Each row was made from one small tree. Brackets hold a mark, then the marks that hang from it, in alphabetical order. Every link used is in the known rows. Write each row's tree.
(in the rows, 128 means zero)
Known rows:
{gufog {zabir voga}}: [154 180 119 107 133 117 138 145 128 163 120 106 140 117 117  99 109  92
 106 159 162 117 110 107  90 149]
{ruki {sugogu peton sunipal}}: [ 98  63  39 130 120  92 130 162 126 149 200 124 179 167 164 169  68  55
 127 105 119 129 103 117  81 151]
{nakag {zabir {peton {tamusez {kuviki {fegu ruvib}} sunipal}} voga}}: [118 118 147 141 168 174 115  81 157  92 115 155 100 118 184 126 134 162
  91 141 104 154 104 125 170 161]
{sugogu {peton {tamusez kuviki}} ruki {sunipal {zabir voga}}}: [ 77 102 149 150  72  88 143 132 125 215 164  56 209 156 177 242 195  98
 119 123  98 238 111 161 103 154]
{kuviki fegu}: [139 100 140 119 141 114 121 139 146 117 134 119 124 142 132 160  64 108
  93  80 119 110 107 154 109  93]
{peton {tamusez {kuviki {fegu {ruvib digi}}} sunipal} {zabir voga}}: [129 146 154 143 157 123 142  88 134  83  78 126  70 106 134 160 215 224
 165 140 165  98 125 128 180 108]
{fegu ruvib}: [111 160 120 110 121 131 146 174 154 137 155 139 113 107 132  95  84 139
  91  94 113  93  67 145  49 155]
{sunipal {zabir {peton tamusez}}}: [126 133 152 132  86 131 118 149 117 105 119 138 130 112  69 125 121 103
 121 113 108 110 135 141 137 133]
{fegu {ruvib digi}}: [102 156  92 125  96 142 158 142 151 134 165 157 117  81 110 106  70 131
 117 110 123  83  77 138  56 171]
{digi ruvib}: [125 164  62 111  81 130  93 176 145 156 144 160 117 166 137  98  94 157
 105 113 125 107 113 153  77 101]
{ruki sugogu}: [130  99  65 122 135 110 124 170 115 109 157 157 132 147 103 130  58  91
 144 109 133  77 116 126  91 124]
{mafugak {ruki {sugogu peton}}}: [142 116 128 134 130 149 116 161 128 136 195 152 151 124 130  98 103  76
 153 100  99  97 153 147 117 104]
{peton tamusez}: [124 140 149 171 115 104 133 145 115 101 136 115  81 151 124 153  82 158
 118 100 115  77 121 137 113 100]
{fuvob {gufog {zabir peton voga}}}: [159 159 109 100 142 143 136 137  94 187 130 134 160 124 133  82  45  83
  82 136 139 158 144  75 108 117]
{fuvob {gufog zabir}}: [139 145 104 105 128 124 135 147  94 201 124 115 167 146 129  71  27  84
  78 107 135 144 115  78  73  97]
{sugogu peton}: [125 115  99 158 134 106 137 167 157 168 197 113 163 136 155 146  79  88
  98 103  89 167 136 125  87 154]
{tamusez {kuviki fegu} sunipal}: [109  62 107 110 140 131 108  94 162 140 110 120 145 146 130  59 138 139
 161 113 129 172 140 134 125 114]
{sugogu {peton {tamusez kuviki} zabir} ruki sunipal}: [ 86 106 162 168 103  63 151 140 143 221 186  47 174 141 201 225 164 123
 109  96  97 215 102 144 115 148]
{fuvob {gufog {zabir {peton tamusez} voga}}}: [154 154 128 107 140 135 141 126  84 176 121 127 144 132 135  92  56  98
  79 137 137 141 142  77 118 107]
{gufog {zabir {peton {tamusez sunipal}} voga}}: [147 158 157 104 136 119 140 112 121 149 113 113 108 108 122  84 126 100
 108 179 150 105 127  97 136 158]
{nakag {zabir voga}}: [140 151  82 162 159 171 105 138 163 118 137 148 127 138 178 150  79 137
 107 129 120 175 105 117 115 152]
{sarabeg digi}: [126 216 107 175 121 108 131 204 165 147 187 122 144 126  94  91  45 104
 141 124 116  88 144 120  91 122]
{tamusez {kuviki {fegu {ruvib digi}}} {sunipal {zabir voga}}}: [ 98  84 102  84 115 155 120  82 153 125  77 140 163 113 100  83 206 146
 174 140 149 167 119 145 123 136]
{nakag {zabir {peton tamusez} voga}}: [139 143 129 168 159 171 111 113 150  92 138 156  97 123 174 149  92 142
  94 140 103 153 122 116 163 162]
{sunipal {zabir {peton {tamusez {kuviki {fegu ruvib}}}} voga}}: [137 144 167 111 109 146 128 124 118  84  94 148 136 101  82 154 185 134
 123 136 122 119 137 157 156 139]

Which tree is each row?
[107  58 101 119 143  95 130 128 107 105 131 140 155 157 124 169 152 108
 141 129 123 108 128 132 128 122] -> {ruki {sugogu {peton {tamusez {kuviki fegu} {sunipal {zabir voga}}}}}}
[ 90  55  68 139 115  82 134 135 112 127 177 117 168 172 161 172 103  86
 129 103 113 116 112 124 104 141] -> {ruki {sugogu {peton {tamusez kuviki}} sunipal}}
[106  56 127  91 116 140 102  87 152 132  88 130 165 124  93  56 178 117
 161 125 124 177 150 140 150 127] -> {tamusez {kuviki fegu} {sunipal {zabir peton}}}
[144 163 137 161 160 120 128 117 132  91  90 118  72 125 133 141 205 221
 178 142 163 120 151 115 176 108] -> {peton {tamusez kuviki sunipal} {zabir voga}}
[143 131 145 129 146 157 140  74 132  86 133 160  84  92 126 136 159 160
 147 171 131 123 167 131 184 157] -> {zabir {peton {tamusez {kuviki {fegu {ruvib digi}}} sunipal}} voga}
[139 122 135 125 101 165 109 132 109 106 165 152 146 123 116 111 150  92
 177 115 117  95 156 157 152 105] -> {mafugak {ruki {sugogu {sunipal {zabir {peton {tamusez kuviki}} voga}}}}}
[ 96  99 166 124 118 123 128  94 120  97  73 116 107 147 118 123 197 186
 143 121 131 109 111 149 137 102] -> {peton {tamusez {kuviki {fegu ruvib}} {sunipal {zabir voga}}}}
[104  80 116  82 118 161 120  71 152 123  87 148 159  97  95  72 209 137
 167 151 138 168 134 144 147 152] -> {tamusez {kuviki {fegu {ruvib digi}}} {sunipal {zabir peton voga}}}
[153 162  93 105 139 135 136 146  91 194 119 121 165 144 138  94  43  93
  90 128 149 156 126  77  81 102] -> {fuvob {gufog {zabir voga}}}
[142 125 136  95 150 138 136  98  87 175 101 124 151 137 139  79  84 106
  89 138 140 155 145  79 134  98] -> {fuvob {gufog {zabir {peton {tamusez {kuviki fegu} sunipal}} voga}}}
[133 147 169 138 169 117 135 105 134  82  75 119  69 119 145 153 221 228
 153 130 159 104 119 132 175 100] -> {peton {tamusez {kuviki {fegu ruvib}} sunipal} {zabir voga}}
[148 160 138 129 106 147 121 146 115  96 114 144 127 111  79 158 149 117
 137 146 128 126 151 141 148 139] -> {sunipal {zabir {peton tamusez} voga}}
[111 127 127 147 110 128 119 137 118 114 101 117  88 163 123 132 138 158
 156 132 138 111 117 125 112 105] -> {peton {tamusez {sunipal {zabir voga}}}}
[136 120 105 130 107 156 107 160 127 131 191 144 145 136 135  99  87  74
 167  91 116  92 132 146 107 100] -> {mafugak {ruki {sugogu sunipal}}}
[121 139 176 161 155  90 149 160 145 204 162  83 122 131 179 212 169 147
 128 143 111 199 122 133 119 137] -> {sugogu {peton {tamusez sunipal} {zabir voga}} ruki}
[158 129 151 133 156 151 129  91 131  88 130 146  85 114 132 140 151 154
 147 167 128 141 187 129 193 139] -> {zabir {peton {tamusez {kuviki fegu} sunipal}} voga}
[125 151 143 164 143 106 125 150 135 109 109 111  58 136 141 130 132 188
 149 113 147  89 106 106 139  96] -> {peton {tamusez sunipal} zabir}
[145 136 175  96 142 116 139  88 121 137  98 109 120 107 119  85 153 108
 103 171 147 109 134 110 155 149] -> {gufog {zabir {peton {tamusez {kuviki fegu} sunipal}} voga}}
[138 138 194 162 148  90 136 116 124  74  92 107  83 116 116 164 169 204
 122  86 133  75 128 145 181  84] -> {peton {tamusez {kuviki fegu}} zabir}
[155 160 110 119 106 158 115 159 130 113 127 151 150 104  77 146 134  95
 142 145 129 152 154 138 134 154] -> {sunipal {zabir peton voga}}
[105  93 159 135 116 119 119  93 118  96  74 112 111 157 114 131 186 176
 153 125 134 120 131 145 149  92] -> {peton {tamusez {kuviki fegu} {sunipal {zabir voga}}}}
[109  85  66 113  99 115 120 139  98  97 140 142 158 151 114 163 123  87
 156 122 141 107 120 131 125 139] -> {ruki {sugogu {sunipal {zabir {peton {tamusez kuviki}} voga}}}}
[147 135 158 123 157 151 135  92 134  91 127 153  83 105 138 131 164 164
 135 163 124 128 164 136 181 152] -> {zabir {peton {tamusez {kuviki {fegu ruvib}} sunipal}} voga}
[145 140 157 121 111 144 121 121 113  85  98 141 137 108  75 162 175 125
 133 139 127 131 158 153 169 130] -> {sunipal {zabir {peton {tamusez {kuviki fegu}}} voga}}
[153 169 165 111 134 116 143 115 116 137 118 114 112 100 112 102 121  99
  94 169 144  95 131 105 142 156] -> {gufog {zabir {peton tamusez} voga}}
